Each row was made from one small tree. The marks that hang from a mark follow it in brackets, in alphabetical order. Every link used is in the known rows. Write each row's tree.
Known rows:
D{Q{Z}}: [ 0.04 -4.70 -1.21 -0.30  3.78  0.69  4.37  0.02  0.86  1.42  2.60 -2.33
  0.62  0.72  0.36 -0.90 -3.22  1.73  1.01 -3.28  0.03 -3.85 -0.39  2.67
 -0.78 -1.04  0.31  1.48]
Q{U W{F} Z{E{G R}}}: [ 0.73 -3.22  0.10  1.45  1.72  0.77 -0.12  1.23  0.56 -2.77 -0.94  1.68
  0.98 -3.69  1.46 -2.21  1.82 -1.53 -0.66 -0.80  2.58  1.75 -0.32  1.26
  1.67  3.03 -2.83 -1.09]
R{E{Z}}: [ 2.45 -2.28  1.91  1.01  0.48 -1.08 -1.76 -0.04 -0.48  2.04  1.24 -3.98
 -3.42  1.52 -2.31  3.33  4.57 -0.57 -1.07 -2.42 -0.24 -0.08  1.75  3.60
 -1.86  3.29 -0.27  2.70]
W{E F Q{U}}: [-2.47  5.27  2.12 -1.96 -3.98 -0.50  1.33  0.84  3.20 -3.65  0.51 -4.16
 -0.17 -1.49 -1.31 -1.46 -1.95 -3.92 -0.63  0.38  1.24 -2.89  1.04  0.76
  2.00 -2.34  1.62 -4.75]
K{Z{E{R}}}: [ 3.43 -0.93 -0.94  1.97 -1.40  3.02  1.20 -0.97 -1.46  1.19 -1.27  1.29
 -1.27  2.39  2.64  0.38  0.44  1.09  0.72  2.37 -3.75 -1.70 -1.45 -2.82
 -0.03 -0.32  1.70  2.30]
U{Q}: [ 0.50 -1.17 -1.33  1.95  0.38  0.17 -3.18  0.34  0.24  3.75  1.22 -2.02
  1.61  2.57 -1.84 -0.53  0.30  3.06  2.50 -0.73 -2.58 -2.35 -1.45  2.54
 -1.29 -5.19  4.08  2.20]
R{E{G W{F Q}}}: [-2.49  3.23  2.30 -2.00  0.98 -3.46 -1.99  3.99  1.13 -1.30 -2.70  0.42
 -2.43 -0.27 -0.85 -1.06  5.10 -0.17 -0.85  0.82  1.42 -2.60  1.37  0.00
  0.62  1.70 -1.21 -2.92]
R{E{G Z}}: [ 2.52 -1.60  2.03  0.17  2.28 -2.57 -3.87  2.21  0.69  1.49 -1.07 -1.53
 -2.99  1.59 -2.95  2.69  5.54  1.47 -0.50 -2.19  0.39  0.27  3.06  3.23
 -1.46  4.41 -1.17  2.30]
K{Z{E{G R W} Q}}: [ 1.22  2.45 -2.82 -0.79 -0.46  1.07  0.72 -0.30 -1.54  1.11 -4.03  6.78
  0.65  2.49  3.00 -0.69 -0.64  2.92  0.89  4.12 -3.44  0.26 -0.50 -6.56
 -0.55 -0.44  0.46  1.51]
K{Z{E{R W{F}} Q{U}}}: [ 0.24  3.87 -2.39  0.33 -1.41  3.77  2.40 -2.24 -0.38 -0.19 -2.74  4.21
  0.34  0.52  3.93 -0.07 -1.15 -0.04 -1.46  3.97 -2.11  1.42  0.47 -4.44
 -0.58 -0.55 -0.47 -1.20]
F{W{E{Z} Q}}: [-3.71 -1.25  2.30 -0.67 -4.41 -1.93 -0.23  0.38 -1.91 -1.51  1.68 -2.15
 -0.21  0.02 -0.19 -0.12 -1.20 -1.74  1.88 -0.09 -0.36  0.56 -1.54  0.72
  2.19 -1.47  2.36 -1.47]
D{Q}: [ 1.30 -1.65 -0.20  1.56  3.21 -0.05  1.70 -0.48  2.59  3.52  2.27 -1.81
 -0.12  1.95 -1.06  0.64 -3.25  2.07  0.98 -2.66 -1.54 -3.83 -1.28  1.81
  0.03 -1.26  0.89  1.85]
K{Z{E Q{W}}}: [ 2.21 -0.50 -3.28 -2.26 -3.29  1.96  2.84 -2.65 -0.88  2.15 -0.66  0.24
  0.75 -1.77  1.06 -0.04 -2.05 -2.56  0.34  1.04 -4.08 -0.22 -2.31  0.68
  1.29 -3.37  2.20  2.39]
Z{E{G R W} Q{U}}: [ 1.61  3.80 -1.99  2.53 -0.50 -0.75 -1.85 -0.20  1.68  1.86 -2.43  7.15
  2.17  2.64  0.29  0.11 -1.79  3.07 -0.11  2.70 -2.29  1.88  1.08 -6.86
 -0.37  1.50 -0.40  2.58]
F{W}: [-2.71 -4.14  0.04  5.66 -0.50  0.40 -0.53 -0.52  0.71  2.75  1.92 -0.01
 -1.24  3.04 -0.36  0.87  1.87  0.86  0.95 -1.05 -3.62  0.56 -2.94  1.64
  2.66 -2.08  1.48  1.28]
U{Q{Z{E{G}}}}: [ 0.73 -3.47 -1.56 -1.66 -0.66 -0.24 -2.36  3.00 -0.05  0.90 -1.51  0.26
  3.70 -0.33 -1.02 -2.07  0.16  3.43  2.83 -1.32 -0.93 -2.22  0.28  0.66
 -1.56 -3.80  3.60  2.73]
D{Q{U W{E{R}} Z}}: [-0.06 -3.29 -1.66  1.32  2.58  1.39  3.65 -1.03 -1.12  0.19  4.91 -3.02
  0.82 -2.82  1.99 -0.95 -5.04  0.05  0.55 -2.92  1.19  0.81 -1.02  2.34
  0.52  2.78 -0.09 -0.76]
G{E{R W{F} Z{Q}}}: [ 2.61  3.97  1.63  1.32  3.56  1.64 -0.53 -2.40 -2.56  0.49 -0.65  2.81
 -2.65 -0.17  1.89  0.98  3.42  2.68 -0.96  3.56  2.06  1.59 -1.67 -4.04
  0.24  0.35 -6.76 -0.42]
E{G W Z{Q}}: [-0.73  0.18 -0.11 -2.67  3.02 -3.20 -2.68  0.04 -1.44  0.77 -2.58  4.78
  0.53  3.83 -1.74  1.65  0.41  2.38  0.20  0.70  0.88  2.24  0.75 -2.05
 -2.94  0.22 -1.19  1.73]
Q{U W{E F}}: [-1.43  0.55  1.23  1.07 -1.80  1.06 -0.47 -0.74  1.52 -1.35  1.92 -3.48
 -1.56 -2.85 -1.90  1.25  0.14 -4.61 -1.73 -2.39  0.80  1.83 -1.41  3.16
  2.27 -0.47  0.59 -3.12]
Z{E{G W} Q{U}}: [ 0.58  2.89 -1.82 -0.64 -2.08 -0.73 -1.71  0.19  3.04  1.68 -2.69  5.18
  2.14  1.85 -1.87  1.58 -2.15  1.14 -0.95  0.83 -2.34  1.69  1.93 -4.43
 -0.63 -0.28  1.39  2.38]
U{Q{Z{E}}}: [ 0.78 -4.07 -1.73 -1.09 -1.70  1.04 -0.80  1.38 -0.98  1.46  0.24 -1.77
  3.37 -0.35 -0.38 -1.43 -0.51  2.05  2.44 -1.39 -1.43 -2.62 -0.82  0.78
 -1.83 -4.55  4.16  3.18]
Q{U W Z}: [-0.18 -6.40 -2.11  1.25  1.33  1.66  1.30 -1.65 -1.04 -0.12  4.01 -3.36
 -0.07 -0.45 -0.22  0.22  0.14 -3.00 -1.18 -2.48  0.76  2.10 -0.66  6.09
 -0.26  0.68  0.86  0.65]

Write each row's tree:
[-1.59 -2.87  0.33 -0.96 -1.28  2.44  1.56  0.48  0.26 -2.80 -0.77  0.62
  0.16 -0.37  0.69  1.37  0.49 -2.31 -2.75 -1.07  1.45  0.78  1.23 -1.34
 -1.69  0.46  0.56 -0.69]
Q{U Z{E{W{F}}}}
[ 0.41  2.67  0.00 -1.86 -1.60 -1.89 -1.82  0.04  1.82 -0.22 -0.80 -0.01
  0.73  1.28 -3.44  1.77 -2.01  0.49  0.16 -1.17  0.14  2.28  3.34 -0.12
 -0.89  0.48  0.49  0.68]
W{E{G Z{Q{U}}}}
[-1.09  1.04  0.73 -0.61 -0.99 -2.00 -0.54  1.19 -1.05  0.96  1.11 -2.22
 -2.74  1.59 -0.74  0.65  2.91 -0.89 -0.65  0.64 -0.92 -2.49  0.15  0.09
 -0.67  1.40  1.67  0.15]
R{E{W{Q}}}
[-2.05 -3.79  1.00 -2.05 -1.22  1.05  2.23  1.22 -1.42 -2.58 -1.71  1.33
 -0.21 -0.25  1.28  0.24  1.57 -1.76 -1.17 -1.10  0.97 -1.96 -1.44 -3.09
 -0.92 -0.98  0.29  0.25]
Q{Z{E{W{F}}}}
[-0.57  3.80 -2.03 -3.27 -1.47  2.50  0.40 -0.04  1.76 -1.01 -4.95  4.84
  0.85 -0.14  1.30  0.64 -0.69 -0.31 -1.77  2.52 -1.64  1.64  2.41 -2.61
 -0.53 -1.37  0.30 -1.70]
K{Z{E{G W{F}} Q{U}}}
[-0.29  3.74 -0.29  1.56 -1.34 -0.48  1.60 -1.07  0.50  0.93 -2.65  5.30
  0.93  0.64  1.83 -1.09 -0.41  0.64  0.08  2.46 -1.78 -1.61 -2.62 -7.78
  0.93 -1.27 -1.68  1.25]
Z{E{R W{F}} Q}
[-2.90  3.56  0.94 -1.57 -0.45 -1.23  1.80  3.19  1.37 -5.90 -1.11 -0.48
  1.10 -1.91  1.51 -5.09 -0.57 -0.38  0.86  1.65  3.60 -2.20  2.11 -1.15
  1.90  1.08 -1.77 -5.37]
W{E{G R} F Q{U Z}}
[ 1.20 -1.73  0.91 -0.66  1.68  0.34  0.22 -1.57 -0.14  0.83  4.02 -4.07
  0.10 -2.50 -1.46  2.89 -5.33 -1.31 -0.35 -3.99  1.57  2.42 -0.10  4.26
 -0.73  2.28  1.04 -0.41]
D{Q{U W{E{Z}}}}
[ 0.12  1.05 -0.19  0.77  4.83 -3.14 -2.69 -0.40 -2.82  0.95 -2.39  6.79
  0.45  4.88  0.67  0.06  0.92  4.67  1.11  2.57  0.96  2.48 -0.14 -4.75
 -2.54  2.37 -3.05  1.88]
E{G R W Z{Q}}
[-0.68  3.44 -3.22  0.28 -1.00  3.04  3.07 -2.98 -0.43 -0.17  0.44 -0.58
 -0.42 -2.16  2.69 -1.52 -1.43 -2.15 -0.47  2.00 -1.56  2.01 -0.69  1.17
  2.02 -1.05 -0.61 -3.03]
K{Z{Q{U W{E{R} F}}}}
[ 2.41  3.45  0.75  0.22 -0.45  1.95 -1.43 -1.07 -0.62  0.60  2.17 -0.98
 -2.51  0.99 -0.54  1.86  0.98  0.40 -1.68  3.02  0.33 -0.07 -0.12 -0.78
  0.72 -1.08 -0.28 -0.84]
G{E{W{Q{U}}}}
[-1.50 -2.05 -0.50 -0.08  0.55  1.30 -0.73  1.83 -2.95 -0.67 -1.47  1.74
  2.64 -0.74  2.67 -2.69  1.14  2.84  1.85  0.78  0.72 -1.55 -2.03 -3.22
 -2.01 -2.73  1.22  0.15]
U{Q{Z{E{R W{F}}}}}
[ 2.44  3.57  3.89 -0.09  3.12  0.64 -1.45 -0.75 -3.92 -2.11 -0.23  1.02
 -3.06 -0.42  2.28  0.04  3.61  1.44 -0.59  4.67  4.03 -0.15 -1.92 -3.04
  0.18  0.87 -5.43 -2.32]
G{E{R W{F Q} Z}}
[-0.56 -1.32 -1.00  0.17 -2.05 -0.29 -3.13  0.23 -1.93  2.44  2.51 -3.52
  1.49 -1.61 -2.10 -0.49 -0.80  0.54  2.80 -1.98 -1.66 -0.10 -3.64  2.63
  0.42 -4.68  4.88  0.64]
U{Q{W{E}}}
[ 1.81  0.01 -1.01  0.27  0.70 -0.33 -0.27 -3.16  1.12  1.89  1.23 -1.16
  0.71  2.80 -2.19  2.18 -1.65 -0.71 -0.85 -0.54 -0.39  1.97  2.27  2.97
 -2.23 -0.33 -0.17  2.42]
E{Z{Q{U}}}
[-2.06 -2.71 -0.67  2.90 -1.49 -0.60  0.31  1.77  0.50 -1.52  0.35  2.25
  2.32 -0.02  2.58 -3.56 -0.51  1.31  1.72  1.92 -0.63  0.66  0.42 -0.29
  2.84  1.40  0.39 -0.57]
F{W{Q{U Z{E{G R}}}}}
[-1.28 -4.15 -0.90 -0.35  4.86  1.62  3.77 -0.66  1.61 -0.64  3.13 -3.38
  0.84 -4.20  0.98 -1.13 -2.71 -1.96 -1.05 -3.76  2.86 -0.28 -0.44  6.50
  0.54  0.53 -1.85 -2.51]
D{Q{U W{F} Z}}
[ 1.12 -1.25 -0.15 -1.30 -0.80 -2.42  1.51  2.42 -0.44 -1.97 -1.07  1.19
  2.19  0.51  1.25 -4.35 -0.93  0.90  2.40  2.00  0.40 -4.77 -0.40 -2.19
  0.82 -0.04  0.45  1.48]
W{Q{Z{E{G R}}}}
[-3.33  0.75  0.56 -1.91 -0.13 -0.28  1.67  1.62 -0.15 -2.63  0.57 -3.00
 -2.10 -1.53  1.00 -0.74  3.51 -2.75 -2.50  0.04  2.44 -1.19  2.61  2.24
 -0.95  2.33 -0.70 -3.54]
R{E{W{F Q{U Z}}}}
[ 2.28  0.04 -0.66 -0.25  1.66 -2.61 -2.93 -0.23  1.40  2.23  0.23 -1.58
 -0.80 -1.41 -2.98  1.83  2.79 -0.60 -1.12 -1.80  0.51  3.72  3.52  5.64
 -0.59  4.81 -2.00  1.78]
R{E{G Z{Q{U W}}}}
[-0.83  4.70  3.37 -0.70 -1.26 -1.25  0.25 -0.07 -0.35 -4.58  0.47 -2.50
 -0.26 -0.92  0.64 -1.41 -1.17 -2.38  0.04  1.87  3.88 -0.56  1.28 -0.57
  0.14  1.51 -1.35 -4.44]
W{E{R Z} F Q{U}}
[ 0.70  0.08  0.82 -0.84  0.73 -2.00  0.10 -1.22  0.17  1.46  0.53 -3.48
 -1.97 -3.32 -1.54  0.84  3.94 -3.07 -1.08 -2.04  0.93  0.83  0.23  5.00
  0.41  1.87 -3.12  0.54]
R{E{Z{Q{W{F}}}}}
[ 3.56  3.71 -2.26  3.57 -0.78 -0.86 -0.95 -0.53  4.18  2.60 -1.76  4.53
  2.46  1.72 -0.63 -0.96 -2.00  2.97  0.70  1.70 -3.14  0.03  1.79 -4.03
  1.13  0.98 -0.63  3.50]
Z{E{G R} Q{U}}
[-1.29  0.68  4.10 -1.82 -1.52 -0.58 -0.20  0.49  0.01 -2.66 -0.96 -2.64
 -2.02 -0.47 -1.98  1.83  1.32 -2.45 -0.53 -2.22  2.07 -0.83 -0.41 -0.30
 -0.11 -1.00 -0.63 -1.90]
W{E{Z} F}
[-0.31 -0.46  2.22 -1.46  2.11  0.44  0.75 -0.94  0.90 -1.10  2.58 -3.93
 -0.26 -4.50 -1.04  1.93 -3.86 -2.42 -0.99 -3.98  3.28  1.83 -0.20  4.56
  0.20  1.62 -0.88 -3.06]
D{Q{U W{E{Z} F}}}
[-2.90 -3.60  2.11  2.32 -3.01 -0.16 -1.08 -0.18 -1.63  0.06  1.50 -1.26
 -1.43  1.19 -0.86  2.59  0.64 -0.31  0.89 -2.06 -1.36  2.74 -1.68  0.19
  1.64 -0.42  1.81  0.13]
F{W{E{Z}}}
